Known rows, with every step that occurs
duduta, zaribil, badof, rumu, fabez: 0.747 -2.075 -1.048 2.073 1.304 0.591 1.250 1.094 1.418 -0.933 2.575
 -0.853 -1.736 -0.040 -1.206 -1.049 0.095 3.221 -1.603 -3.181 -0.080
 0.061 0.277 0.552 2.045 0.052 -1.145 -0.267 -1.620 -0.258 1.711
momiv, badof, zaribil: 0.892 -1.431 -0.179 -1.690 -1.161 -0.637 1.547 0.675 -1.383 -0.302 1.082
 -0.780 0.320 3.221 -0.310 0.056 -0.773 -0.203 -1.112 -2.916 1.203
 -0.690 -1.802 1.191 -0.342 1.031 0.423 -0.907 1.155 -0.921 1.385
momiv, zaribil: -1.250 1.179 1.202 0.184 1.434 3.240 0.181 1.333 3.411 0.415 -0.392
 -2.570 -0.749 -1.190 1.021 -1.706 -1.864 1.232 -0.270 1.377 -1.503
 0.943 0.729 1.851 0.497 -0.240 -0.173 -0.536 0.956 -0.378 -1.626
fabez, zaribil, badof, rumu, duduta: -1.258 0.056 0.177 4.893 -2.005 -1.454 1.131 1.535 0.882 2.282 -1.928
 -0.924 -2.278 0.201 0.141 -1.758 1.045 0.212 -2.875 -1.678 3.112 -0.012
 0.568 -1.418 0.738 0.918 -1.042 1.202 -1.957 0.222 0.649
deku, badof, rumu, momiv: -0.893 0.988 -0.186 0.645 1.501 -0.521 0.366 0.028 -1.060 0.686 0.196
 1.489 1.378 -0.892 -0.634 -0.734 2.089 -4.100 0.911 -1.632 1.002 -1.327
 -1.159 1.004 -0.579 1.535 -1.426 -0.178 -1.476 1.657 -0.550
fabez, badof, zaribil, rumu, deku: -0.942 2.122 -1.564 -1.339 -0.436 -1.262 -1.028 -1.729 -0.355 0.037
 0.623 0.051 1.737 0.966 1.686 -0.735 -0.582 2.693 -0.329 1.770 -2.600
 -0.322 0.945 -2.246 -1.342 0.491 0.096 -0.976 -0.531 0.088 0.179
badof, zaribil, rumu, deku, momiv: 0.684 -0.367 1.410 -1.589 -0.099 -0.796 1.213 -2.442 3.390 -0.165 0.555
 -0.898 1.289 1.254 0.891 0.319 -0.116 2.291 -0.447 -0.070 -4.509 0.364
 -0.034 -0.031 -1.054 -1.003 2.446 0.678 0.120 1.800 1.188
deku, zaribil, rumu, duduta: 0.427 -1.744 2.880 -2.127 1.739 0.189 0.262 -1.584 -0.293 1.261 -0.410
 -0.668 -1.539 1.193 0.597 0.327 2.808 1.150 0.600 1.915 -2.767 0.064
 1.521 -0.470 1.129 -2.175 -1.200 -0.654 -0.071 1.790 -0.155
rumu, duduta, badof: 0.261 -0.418 -0.373 0.164 -2.302 -0.097 -1.655 0.107 -3.199 -0.649
 -0.869 -0.758 0.282 1.427 0.012 0.953 1.407 -1.007 1.735 1.149 1.096
 -1.891 -0.107 -0.692 -1.677 1.008 0.872 -2.952 0.514 -0.300 -1.324
duduta, zaribil, badof, rumu, fabez, momiv: 0.089 -1.532 -0.744 2.312 1.405 0.022 1.715 1.139 0.127 0.072 2.444
 -0.431 -1.538 -0.569 -1.420 -1.161 -0.109 3.274 -1.715 -3.551 -0.058
 -0.310 0.134 -0.049 2.700 -0.028 -0.879 0.435 -2.018 -0.197 2.402
badof, zaribil, rumu, deku: 0.207 -0.011 1.088 -1.399 -0.213 0.163 0.264 -2.392 4.139 -0.507 0.952
 -1.455 1.791 1.254 0.624 -0.036 0.469 2.684 -0.679 0.806 -4.437 0.461
 0.374 -0.004 -1.071 -1.443 1.442 0.428 0.458 1.498 1.172
momiv, zaribil, rumu, duduta, deku: -1.950 0.821 1.900 -0.901 0.610 0.850 0.507 -0.128 3.327 -0.082 0.297
 -1.439 -0.046 -1.618 2.391 -0.354 -2.173 1.277 -0.361 4.209 -2.016
 0.734 1.025 1.091 -0.430 -1.394 0.014 -0.961 2.191 0.065 -1.673
duduta, badof, rumu, fabez, momiv, zaribil: 3.177 -0.131 1.951 -0.021 0.346 1.908 -1.783 0.608 -0.258 0.781 0.946
 1.343 1.669 -3.077 -1.725 0.620 1.474 -2.177 1.566 -0.741 -0.003 -1.588
 -0.093 1.090 0.031 -0.208 0.175 -0.228 -1.990 0.050 -1.602
fabez, momiv: -1.660 1.996 1.109 0.380 0.676 -0.332 0.758 -0.216 -3.066 3.490 -1.728
 0.655 0.525 -1.153 -0.627 0.203 0.097 -0.880 0.415 -1.328 0.776 -1.612
 -0.645 -1.056 2.026 -0.042 0.758 2.214 -1.361 0.934 1.662
rumu, momiv, badof, zaribil: -1.066 1.098 0.150 -1.851 0.514 0.372 1.326 -0.336 -2.684 2.438 -1.685
 -0.040 1.524 1.337 0.030 -0.278 -1.058 -1.420 -0.281 -3.090 2.552
 -0.818 -1.784 -1.033 0.087 0.956 0.836 1.079 1.669 0.385 1.015
badof, zaribil: -0.195 -0.117 1.024 0.238 0.165 0.873 0.903 0.163 1.833 -0.489 1.293
 -2.436 1.061 1.489 0.113 -0.574 -0.256 2.383 -0.895 -1.054 -2.969 0.514
 0.038 -0.369 0.030 -0.625 1.393 0.050 -0.032 0.955 1.082
zaribil, rumu, momiv: -0.248 1.821 2.378 -2.417 1.553 -0.269 0.090 -3.417 0.878 3.891 -1.839
 1.482 1.602 -2.032 1.317 1.783 1.044 -2.197 0.169 1.397 -0.042 -1.427
 -0.108 0.075 -0.474 -1.367 0.019 1.592 0.768 2.857 -0.176
momiv, zaribil, badof, rumu, fabez, duduta, deku: -0.221 0.355 -1.408 2.239 0.849 1.469 -0.474 2.750 1.833 -1.633 2.170
 -1.127 -1.389 -2.069 0.453 -2.124 -2.666 2.262 -1.687 0.861 1.044 1.535
 0.638 0.740 0.945 -0.465 -1.150 -0.784 -0.145 -2.097 -1.742
fabez, momiv, badof, rumu, duduta, deku, zaribil: -1.509 -0.551 0.505 -0.269 -0.390 -2.173 1.613 1.731 -6.007 1.797 -0.500
 2.030 0.870 0.504 -0.862 0.268 0.082 -1.484 -0.061 -2.353 2.771 -0.838
 -1.489 -1.625 2.490 0.209 -0.519 2.212 -0.919 -0.140 2.376
duduta, deku, badof: -2.179 1.037 -1.636 -0.046 -0.429 0.656 0.736 -0.539 -2.216 -2.029 0.884
 1.106 0.041 -0.230 -0.323 0.418 -1.250 -3.630 2.456 1.078 0.694 -0.395
 -1.085 -0.169 -1.480 0.267 -0.575 0.194 0.963 -1.173 -0.834
duduta, deku, momiv, zaribil: -1.384 0.298 0.118 -0.436 -0.162 0.364 2.208 0.554 -1.296 -1.095 -0.538
 1.081 -0.919 -1.008 1.029 0.837 -4.122 -1.537 1.666 0.256 -0.263 1.411
 -0.980 -0.504 -0.288 0.115 1.817 2.216 1.046 -0.746 -0.874
deku, badof, rumu, momiv, zaribil: -1.545 1.129 0.292 0.690 1.905 0.199 0.591 0.582 -0.020 0.575 0.464
 0.696 1.109 -1.343 -0.045 -1.593 1.190 -3.336 0.609 -0.987 0.362 -0.847
 -0.944 1.295 -0.419 1.381 -1.467 -0.437 -1.023 1.333 -1.064
rumu, duduta, momiv: 0.377 -0.211 -0.134 0.783 -1.875 -2.393 -0.388 1.499 -0.857 -1.313
 -1.547 -0.864 0.044 0.467 0.498 2.198 0.504 -1.122 0.490 0.479 0.865
 -0.252 -0.662 -0.145 -0.044 1.028 2.490 -1.567 0.744 -0.964 0.348
deku, zaribil, badof, rumu, fabez, momiv: 1.631 -1.773 0.994 0.700 2.226 0.844 0.404 1.329 -1.986 1.520 0.793
 -0.045 -2.952 -0.344 -1.988 -1.318 2.350 1.990 -0.768 -2.401 0.185
 0.154 0.725 -0.772 3.822 -1.455 -1.980 0.494 -2.647 0.066 0.586
rumu, fabez: 3.747 0.188 0.424 -1.939 0.924 -0.156 -0.596 -2.894 3.208 -0.913 -0.181
 0.562 -0.143 -0.995 -2.384 1.946 0.269 -1.330 2.282 0.232 -0.128 -0.855
 1.295 1.735 -0.201 -0.516 1.661 -2.173 0.709 0.495 -0.327
deku, fabez, duduta, zaribil, badof, rumu, momiv: -0.641 -1.208 -2.027 0.797 0.398 -0.278 -2.088 0.451 -0.690 -1.838 1.335
 0.296 -0.198 1.673 -0.666 -0.907 0.787 3.144 -1.881 0.964 -0.461 2.351
 1.822 -1.063 -1.288 0.151 -2.515 0.154 1.084 -0.762 1.347
fabez, duduta, badof, rumu, momiv, zaribil: 0.428 0.587 -1.805 1.661 0.062 1.162 -3.557 1.211 -3.316 -0.822 0.885
 -0.200 1.963 -0.119 1.459 -1.433 -0.058 -1.198 0.984 0.948 1.048 -0.112
 0.093 -1.699 -1.991 0.578 -0.660 -0.310 -1.363 -0.710 -2.272

Rows
1.349 -2.298 2.893 -2.442 1.108 -0.769 0.749 -0.610 -1.015 0.997 -0.255
 -0.179 -1.623 1.063 0.502 1.045 2.497 0.010 0.294 0.724 -1.853 -0.191
 0.400 0.105 1.254 -1.438 -0.684 -0.722 0.153 0.469 0.194
deku, zaribil, rumu, duduta, momiv, badof
0.599 -1.076 -2.234 3.262 -1.223 -1.233 -0.762 2.919 -1.868 -0.162 0.729
 0.271 -1.352 0.141 -0.811 -0.401 1.434 1.220 -2.757 -1.935 3.910 -0.297
 -0.636 -0.174 1.646 0.611 -1.499 -0.727 -1.966 -0.433 0.080
zaribil, badof, rumu, duduta
-1.715 -1.350 -0.810 0.835 -0.780 -0.886 0.698 0.148 -0.660 -1.792
 -0.082 -2.129 -0.379 2.743 0.594 -0.215 0.139 2.333 0.362 0.408 -0.801
 -0.159 0.743 -0.911 -0.123 0.672 0.705 -2.209 0.937 0.480 1.299
rumu, duduta, zaribil
0.275 -0.233 2.617 -1.054 0.596 -0.428 1.290 -1.687 3.063 0.474 1.797
 -1.378 1.604 0.386 1.083 0.456 0.266 2.055 -1.507 0.471 -3.973 -0.130
 0.292 0.151 -0.459 -1.848 1.163 0.276 0.171 2.023 0.974
badof, zaribil, rumu
2.567 -2.268 0.705 -1.553 -0.584 -3.402 2.668 0.723 -2.836 1.172 -1.218
 2.849 -0.849 1.301 -0.195 1.829 -0.768 -3.325 0.047 -4.596 2.158 -0.472
 -2.396 1.502 0.176 2.499 1.766 1.076 -1.170 1.041 0.594
deku, momiv, badof, rumu
1.188 0.624 -2.316 1.810 -0.573 -1.484 -2.295 1.330 -1.920 -1.966 0.216
 -0.597 0.510 0.365 1.460 0.733 -0.595 -1.622 0.515 0.440 0.738 0.451
 -0.652 -0.901 -1.184 0.907 1.390 -0.320 -0.844 -1.940 -0.410
fabez, duduta, momiv
1.056 -0.654 -3.392 2.689 -1.201 0.668 -1.719 1.985 -0.030 -0.369 0.026
 0.593 -1.236 0.116 -1.521 -1.019 1.564 1.227 -1.926 -2.326 3.095 0.244
 -0.948 0.380 1.282 0.619 -1.584 0.665 -2.241 -1.004 0.153
zaribil, badof, rumu, deku
-0.081 -1.025 0.263 -2.025 -1.204 -2.103 3.128 -0.613 -2.879 -0.893
 0.522 2.319 -0.199 0.632 0.817 2.198 -3.289 -2.434 1.032 -1.054 0.524
 0.320 -2.004 -0.630 -0.881 0.255 2.035 1.960 1.246 -0.421 0.517
duduta, deku, momiv, badof, zaribil, rumu
0.942 0.664 0.008 -2.392 -0.434 0.458 -1.732 -4.036 3.693 0.723 -1.669
 0.983 1.015 -0.027 0.307 1.455 1.734 -0.682 1.048 2.584 -1.849 -0.546
 0.394 1.261 -1.550 -1.073 0.134 0.605 0.476 1.340 -0.123
zaribil, rumu, deku
0.264 1.157 1.597 -1.478 1.694 0.781 -0.160 -1.500 4.552 -0.862 1.419
 -0.812 0.106 -2.636 1.666 -0.173 -2.627 0.807 0.489 4.293 -2.363 0.791
 1.668 1.542 -0.839 -1.826 0.226 -1.222 1.840 -0.320 -1.965
momiv, zaribil, rumu, fabez, duduta, deku
-0.814 0.968 1.201 1.087 1.910 1.560 -0.660 1.879 1.656 1.569 -1.220
 0.597 2.571 -2.324 0.215 -0.795 0.612 -0.955 -0.849 -0.958 0.832 1.556
 -0.078 -0.011 1.494 -0.111 -1.072 2.718 -0.941 2.211 -0.361
badof, rumu, momiv, zaribil
0.795 -0.115 3.187 -1.699 1.452 -1.283 2.992 -0.794 1.625 2.206 -1.167
 0.603 -1.763 -1.512 2.002 0.759 -2.459 -0.735 0.044 -0.568 -2.203
 -0.024 -0.465 1.712 0.009 0.531 2.611 0.658 -0.152 1.665 -1.144
deku, momiv, zaribil, rumu
-1.251 -0.731 -1.086 0.440 0.176 2.353 0.563 0.990 -3.366 -1.093 0.777
 0.069 -2.352 0.380 -0.613 -0.333 -0.794 0.369 0.977 0.199 0.777 1.239
 -0.194 -1.880 1.401 -1.533 -1.541 1.632 0.178 -1.837 -0.396
duduta, deku, zaribil, badof
1.475 0.142 0.034 1.516 -0.288 0.856 -0.848 3.864 3.662 -1.111 -0.197
 -0.722 -1.269 -2.928 -0.326 0.261 -0.580 0.744 -1.744 -0.714 -0.371
 2.066 -0.920 2.429 1.163 0.552 0.870 0.908 -0.067 -3.475 -0.157
duduta, momiv, zaribil, badof, rumu, deku, fabez
-0.642 1.096 -3.575 -0.648 -1.168 1.766 -1.839 -2.337 1.512 -1.883
 -1.853 -0.222 -0.031 2.193 -1.305 -1.269 1.343 -1.503 2.962 0.272
 -0.784 -0.680 -0.514 1.316 -2.155 1.511 0.168 -1.191 0.174 -0.728
 -0.363
rumu, deku, badof
-1.231 0.969 0.259 3.946 -1.524 -0.120 1.582 0.556 0.873 3.206 -2.342
 -1.511 -3.318 0.294 0.171 -1.866 0.213 0.014 -2.240 -1.728 2.768 -0.696
 0.334 -0.964 0.513 0.895 -0.638 1.133 -1.409 -0.400 0.313
fabez, zaribil, badof
3.035 1.629 -1.158 -2.148 0.613 -1.445 -1.342 -2.916 0.996 -0.810 0.019
 1.428 0.276 -0.970 -1.535 1.310 -0.430 -0.409 2.282 1.128 0.071 -1.257
 1.800 0.086 -0.480 0.488 0.954 -3.074 0.092 -0.230 -0.824
rumu, fabez, badof
-2.586 2.930 1.015 -0.612 2.323 3.051 0.264 0.009 0.562 2.989 -2.731
 -1.201 0.651 -1.761 1.061 -1.519 -1.842 -0.378 0.353 -0.012 0.655 0.295
 -0.088 -0.429 0.721 -0.068 0.447 1.369 1.541 0.805 -1.096
rumu, momiv, zaribil
-1.032 0.888 -0.354 1.554 0.909 2.845 0.242 2.563 1.836 0.707 0.492
 -2.634 -2.792 -1.404 0.755 -2.544 -2.226 2.668 -1.923 0.147 0.659 0.383
 0.051 1.691 1.298 -0.035 -0.920 -1.148 0.296 -1.871 -1.757
momiv, zaribil, badof
-0.022 1.295 1.283 -1.488 1.887 0.309 0.340 -1.689 4.184 -1.195 1.955
 -0.606 -0.140 -2.644 1.609 -0.532 -2.564 -0.017 0.795 4.170 -2.571
 0.224 1.515 1.798 -1.368 -1.372 0.068 -2.079 1.755 -0.428 -2.366
momiv, zaribil, rumu, fabez, duduta, deku, badof
-2.067 -0.047 -1.729 0.511 -2.401 -1.179 -0.276 0.250 -2.652 -2.565
 -0.795 -0.222 0.515 1.758 0.559 1.194 -0.855 -0.561 1.461 2.377 1.466
 0.304 0.162 -1.871 -0.963 0.122 0.818 -1.117 1.885 -0.435 -0.137
rumu, duduta, deku
-2.012 -0.627 -1.430 -0.187 -2.473 -1.263 -0.902 0.116 -1.909 -3.175
 -0.546 0.300 0.344 2.003 -0.265 1.468 -0.286 0.433 0.916 3.364 0.642
 1.325 0.966 -1.557 -1.594 0.002 0.132 -1.199 3.060 -0.805 0.319
rumu, duduta, deku, fabez
3.018 -1.496 -0.639 0.494 1.017 -0.945 -1.857 0.176 1.107 -2.749 1.851
 1.790 1.854 -0.730 -1.426 0.860 1.299 -0.949 1.099 0.461 0.022 1.785
 1.420 -0.467 0.455 -1.079 -0.781 0.391 -1.610 1.011 -0.145
badof, rumu, fabez, duduta, deku, zaribil
2.481 0.079 3.038 -1.571 -0.018 0.908 -0.170 -1.877 -0.508 1.401 1.879
 0.021 1.630 -1.599 -0.531 1.111 1.014 -0.438 1.117 -0.269 -2.613 -2.787
 -0.250 0.140 -1.161 -1.024 1.747 -0.740 -0.748 0.251 -0.593
duduta, badof, zaribil, rumu, fabez, momiv
-2.409 0.051 -2.270 -0.272 -2.599 -2.022 -1.177 0.041 -3.077 -3.104
 -0.445 0.631 0.435 2.040 0.204 1.151 -0.636 0.793 0.947 3.887 0.802
 1.205 1.101 -2.426 -1.766 0.458 -0.254 -1.651 2.861 -1.206 0.091
rumu, duduta, deku, fabez, badof
-0.907 -0.073 1.016 1.588 -0.839 -0.301 -0.212 0.255 1.895 1.901 -1.873
 0.533 -1.614 0.154 -1.342 -0.782 1.774 1.208 -2.912 0.065 1.158 1.775
 1.727 -0.432 -0.480 0.340 -2.324 1.890 0.859 0.030 1.181
deku, fabez, zaribil, badof, rumu, momiv
-0.413 0.885 -3.568 -1.725 -1.936 1.392 -3.428 -1.867 2.336 -2.503
 -1.680 0.058 0.742 2.931 -1.453 -1.037 1.010 3.301 0.949 2.208 -2.536
 2.087 1.555 -0.647 -2.371 0.873 -0.360 -0.226 1.529 -1.450 0.766
rumu, deku, fabez, badof, zaribil
-0.578 0.017 1.100 -1.518 -0.946 -2.187 -0.015 -2.486 0.184 -0.113
 -0.126 1.177 1.097 -0.344 1.582 2.578 0.429 -1.129 0.506 3.807 -0.342
 -0.743 0.473 -0.316 -1.346 -1.498 0.309 -0.473 1.671 1.391 -0.176
zaribil, rumu, duduta, deku
-0.783 -1.403 -1.447 1.990 0.828 1.577 1.528 0.942 -0.198 -0.023 1.727
 -1.915 -2.730 0.983 -0.353 -1.589 -0.568 3.475 -1.551 -2.914 -0.077
 -0.401 -0.162 0.095 1.483 0.342 -1.033 -0.338 -0.875 -1.001 1.497
duduta, zaribil, badof
1.941 -1.873 -0.584 -0.926 -1.087 -1.108 -0.091 1.737 -1.408 0.045 0.294
 1.722 1.102 1.618 -1.016 0.956 1.123 -2.984 -1.003 -2.944 3.749 -0.376
 -1.846 2.066 0.337 1.342 -1.553 0.312 -0.396 -0.085 0.781
momiv, badof, rumu
2.529 -0.508 -0.648 0.354 -1.547 3.041 -3.591 0.434 -0.502 -0.269 -0.492
 1.086 1.948 -0.522 -1.472 0.309 2.982 -2.305 2.104 -0.682 0.270 -0.887
 -0.775 0.695 -1.405 0.575 -0.567 0.571 -1.971 -0.263 -1.538
duduta, badof, rumu, deku
-0.555 0.331 0.674 -0.181 -0.155 -1.851 1.256 1.359 -4.399 3.059 -0.790
 2.183 1.271 -0.189 -1.194 0.407 0.321 -2.218 -0.642 -3.286 3.184 -1.616
 -1.839 -0.171 2.258 0.770 -0.312 2.296 -1.571 0.386 2.331
fabez, momiv, badof, rumu
